Each row was made from one small tree. The marks that hang from a mark follow it in brackets, in the order of their numbers. Every link used is in the known rows. Write each row's tree.
Known rows:
k294(k101(k325(k285))): |  1.402 |  0.640 |  1.805 | -2.963 | -0.567 |  0.827 |  5.229 | -3.085 | -1.492 | -0.290 | -0.928 | -2.043 | -0.175 |  1.430 |  1.463 |  0.977 |  1.371 |  0.771 | -1.694 |
k294(k101(k325(k285)) k708): |  1.986 |  0.397 |  1.914 | -3.213 |  0.507 |  2.617 |  6.356 | -4.004 | -0.667 |  1.537 |  1.161 | -2.372 | -1.431 |  0.808 |  2.874 |  0.612 |  0.701 |  0.162 | -1.340 |
k765(k99(k325(k22))): | -0.267 |  0.959 |  0.194 | -0.351 |  1.322 | -0.968 |  0.073 | -0.308 |  1.445 |  0.458 | -0.596 |  2.596 | -1.936 | -1.665 |  0.401 |  0.102 |  1.986 | -2.663 |  0.080 |
k325(k22(k640) k99 k285): |  1.666 |  0.138 |  1.496 |  0.996 | -3.047 | -0.335 |  1.145 | -0.047 | -0.866 | -2.483 | -0.010 | -1.955 |  3.055 | -2.184 | -2.439 | -0.308 |  1.945 |  2.295 | -0.503 |
k294(k708): |  0.861 |  1.931 |  1.264 | -0.639 |  0.998 |  1.506 |  2.295 | -3.410 |  2.273 |  2.282 |  2.101 |  1.312 | -2.232 |  0.289 |  1.615 | -2.072 |  0.122 | -1.829 | -0.730 |
k99(k325(k22) k765(k708)): |  0.999 | -1.433 | -1.182 |  1.924 |  0.748 | -1.121 | -1.952 |  2.688 |  0.375 | -0.701 | -1.458 |  2.162 |  0.226 | -0.510 | -1.284 |  0.442 |  0.307 | -0.105 |  1.454 |
k285(k325(k22(k640)) k765(k99)): | -3.818 |  0.759 | -0.294 |  0.709 |  1.641 |  0.190 | -1.606 | -1.807 |  0.386 |  0.329 |  0.590 |  2.538 | -1.871 | -0.934 | -1.484 | -0.952 | -0.715 | -3.724 |  2.889 |
k294(k101(k325)): | -0.027 |  1.844 |  1.776 | -2.564 |  0.470 |  1.672 |  5.015 | -4.957 |  0.068 |  0.109 | -0.779 | -0.660 | -2.401 |  1.688 |  0.841 |  0.054 |  0.756 | -0.194 | -0.840 |
k99(k325(k22(k640) k285) k765(k708)): |  1.802 | -2.817 |  0.491 |  2.519 | -0.351 | -0.959 | -0.343 |  4.030 | -1.359 | -2.191 | -2.838 | -0.155 |  3.820 | -0.637 | -2.478 |  0.672 |  1.361 |  0.848 |  1.713 |
k101(k325(k22(k640) k99 k285)): | -0.496 |  0.226 |  1.581 | -0.086 | -3.458 |  1.467 |  3.302 | -0.773 | -1.001 | -2.837 | -0.510 | -3.014 |  2.867 | -1.554 | -1.699 |  1.473 |  2.094 |  2.525 | -0.581 |
k294(k101 k708): |  2.624 |  1.538 |  1.957 | -1.644 |  1.958 |  1.607 |  4.131 | -5.081 |  0.831 |  2.222 |  1.487 | -0.027 | -3.564 |  0.383 |  1.600 | -2.200 | -0.145 | -1.096 | -0.284 |
k294(k101(k325(k285(k765))) k708): |  1.272 | -0.474 |  0.276 | -3.168 |  1.131 |  2.015 |  3.831 | -3.144 | -1.829 |  1.778 |  1.923 | -2.994 | -1.866 |  1.444 |  2.875 |  0.768 | -1.451 | -0.575 | -0.872 |
k294(k101(k325(k99 k285)) k708): |  2.220 |  0.508 |  1.331 | -2.495 | -0.423 |  2.508 |  5.159 | -2.460 | -1.010 |  0.190 |  1.560 | -3.235 |  0.074 | -0.787 |  2.555 |  1.364 |  0.216 |  2.265 | -2.041 |
k294(k101): |  2.106 |  1.804 |  1.747 | -1.573 |  0.741 | -0.155 |  3.092 | -4.290 |  0.085 |  0.586 | -0.334 |  0.424 | -2.230 |  1.047 |  0.219 | -1.717 |  0.708 | -0.444 | -0.635 |
k294(k101(k325(k99)) k708): |  0.753 |  1.607 |  1.380 | -1.969 |  0.664 |  3.369 |  4.876 | -4.349 |  0.401 |  0.499 |  1.783 | -1.870 | -2.288 | -0.488 |  2.125 |  0.319 | -0.485 |  1.227 | -1.278 |
k765(k99): | -1.516 |  2.352 |  0.895 | -1.073 |  1.383 | -0.424 |  0.810 | -1.782 |  1.778 |  1.734 | -0.760 |  2.848 | -1.423 |  0.843 |  0.799 | -2.287 |  1.100 | -2.305 | -0.464 |
k101(k325(k285)): | -0.412 |  0.982 |  1.115 | -2.024 | -1.480 |  0.544 |  3.544 | -1.579 | -0.027 | -0.212 | -0.391 | -0.722 |  1.318 |  1.349 |  1.470 |  1.039 |  1.617 |  0.057 | -2.262 |
k765(k99(k325(k285)) k708): |  0.139 | -0.277 |  0.645 |  0.336 |  1.572 | -1.561 | -1.188 |  4.205 |  1.120 |  0.982 | -2.126 |  1.232 |  2.292 |  0.919 |  2.540 |  0.186 |  0.809 | -0.970 | -1.993 |

Which tree is each row?
| -0.816 | -1.358 | -1.807 |  0.188 | -2.410 |  0.106 | -2.490 |  2.841 | -0.916 | -0.801 |  0.909 | -3.086 |  1.796 |  0.245 |  0.225 |  2.066 | -1.298 |  2.896 | -1.394 | => k101(k325(k22 k99 k285(k765(k708))))
| -1.544 | -0.785 | -1.734 |  1.109 |  2.286 | -1.242 | -4.341 |  2.970 |  1.309 |  1.322 | -0.441 |  1.568 | -1.740 |  0.353 |  0.803 | -0.211 | -1.247 | -2.224 |  0.543 | => k285(k765(k99(k325(k22)) k708))
| -1.648 |  0.157 | -1.758 |  1.482 |  0.447 | -0.550 | -4.416 |  0.250 |  1.340 |  0.963 |  1.884 |  1.748 | -1.909 |  0.333 | -0.071 | -0.021 | -2.312 | -1.350 |  1.041 | => k285(k325(k22) k765(k708))
|  0.554 | -0.785 | -0.613 |  0.470 | -0.413 | -1.673 | -3.069 |  2.392 | -0.209 |  1.109 |  0.085 | -0.836 |  1.656 |  2.633 |  1.103 | -0.877 | -1.602 |  0.138 | -1.694 | => k325(k285(k765(k708)))
| -0.269 | -0.875 |  0.121 |  3.095 | -1.117 |  0.312 | -1.447 |  1.947 | -0.176 | -2.100 | -1.761 | -0.044 |  2.299 | -0.847 | -4.008 | -1.413 |  0.013 |  2.607 |  2.419 | => k325(k22(k640) k99(k765(k708)))
| -1.135 |  0.082 | -1.438 | -0.385 | -1.854 |  1.006 |  1.238 | -0.762 | -1.005 | -2.115 | -0.192 |  0.561 |  0.137 | -1.746 | -1.946 |  1.633 |  0.866 |  1.827 |  1.202 | => k101(k325(k22 k99(k765)))
| -3.373 | -0.549 |  0.272 | -1.258 | -0.222 |  0.825 |  1.462 | -0.711 | -1.528 | -0.166 | -0.989 | -1.459 |  0.297 |  0.657 | -0.873 |  0.383 |  0.746 | -1.464 |  1.230 | => k101(k325(k22(k640) k285(k765(k99))))
|  1.250 | -1.481 | -1.901 |  1.269 | -2.208 | -1.662 | -4.528 |  3.556 | -0.853 | -0.399 |  1.369 | -2.173 |  1.985 | -0.386 | -0.437 |  0.332 | -1.407 |  2.721 | -1.057 | => k325(k22 k99 k285(k765(k708)))
| -1.161 |  0.781 | -1.751 |  0.116 |  0.114 | -0.630 | -2.443 | -2.092 |  0.485 |  0.179 |  2.673 |  2.171 | -2.575 | -1.063 | -0.395 |  0.484 | -1.262 | -2.334 |  1.074 | => k285(k325(k22) k765)
|  0.319 |  1.241 |  1.217 | -2.344 | -0.424 |  1.688 |  4.687 | -5.336 | -0.128 | -0.112 | -0.048 | -1.141 | -3.545 |  0.247 | -0.380 |  0.442 |  1.393 |  0.277 |  0.423 | => k294(k101(k325(k22)))
| -3.056 |  0.952 | -1.966 | -0.500 |  1.671 | -0.886 | -2.915 | -1.448 |  0.723 |  1.421 |  1.792 |  3.359 | -3.124 | -1.224 |  0.254 | -0.102 | -1.015 | -3.488 |  1.703 | => k285(k325(k22) k765(k99))
|  2.443 | -2.492 | -1.063 |  1.279 | -0.410 | -1.904 | -1.626 |  4.451 | -1.186 | -1.033 | -1.604 |  0.711 |  2.565 | -0.848 | -0.685 |  1.481 |  1.021 |  0.905 |  0.606 | => k99(k325(k22 k285) k765(k708))
|  1.017 |  0.017 | -1.461 |  0.627 | -1.516 | -0.899 | -0.770 | -0.031 | -0.894 | -1.807 |  0.225 |  1.568 |  0.368 | -2.547 | -2.732 | -0.231 |  0.841 |  1.558 |  1.450 | => k325(k22 k99(k765))
|  1.096 | -2.353 |  0.160 |  2.216 | -0.388 | -1.079 | -2.390 |  3.629 | -0.846 | -1.381 | -0.865 | -1.976 |  2.405 |  0.424 | -1.043 |  0.613 | -0.560 | -0.191 | -0.006 | => k99(k325(k22(k640) k285(k765(k708))))
|  0.126 | -0.041 | -0.856 |  1.792 | -0.291 | -0.675 | -2.338 |  2.742 |  0.248 | -0.831 | -1.196 |  1.545 |  2.272 |  0.321 | -1.150 | -1.043 | -0.921 |  2.291 |  0.153 | => k325(k99(k765(k708)))
| -1.180 |  1.052 |  0.724 |  0.863 |  2.569 | -0.691 | -1.371 |  2.429 |  2.645 |  1.304 | -2.043 |  2.524 | -0.046 |  1.126 |  1.969 | -0.782 |  0.211 | -1.943 | -1.174 | => k765(k99(k325) k708)
| -1.446 | -0.536 | -0.453 |  3.556 | -0.472 |  0.529 | -2.203 |  1.861 |  0.137 | -2.366 | -0.725 |  1.632 |  2.197 | -2.089 | -3.387 |  0.010 | -0.640 |  1.732 |  3.110 | => k285(k325(k22(k640) k99(k765(k708))))
| -4.323 |  0.062 | -0.329 |  1.956 |  2.140 |  0.357 | -3.566 |  0.542 |  1.359 |  1.053 | -0.254 |  1.953 | -1.205 |  0.325 | -1.150 | -1.299 | -1.803 | -2.526 |  2.827 | => k285(k325(k22(k640)) k765(k99 k708))
|  1.846 | -2.121 | -1.408 |  1.121 | -0.332 | -2.171 | -3.702 |  4.024 | -0.438 | -0.144 |  0.294 | -0.947 |  1.053 |  0.274 |  0.651 |  1.397 | -0.874 | -0.054 | -1.188 | => k99(k325(k22 k285(k765(k708))))
|  0.897 | -0.760 | -1.283 |  0.975 | -1.348 | -1.796 | -4.179 |  3.956 | -0.516 | -0.365 |  0.593 | -1.663 |  3.070 |  1.212 |  0.915 | -0.131 | -2.122 |  2.318 | -2.396 | => k325(k99 k285(k765(k708)))
| -0.895 | -1.161 | -1.370 |  0.158 |  0.429 | -1.718 | -3.830 |  2.761 | -0.272 |  2.171 | -0.043 | -0.106 | -0.035 |  1.105 |  0.387 | -0.998 | -0.877 | -0.416 |  0.381 | => k325(k22 k285(k765(k99 k708)))
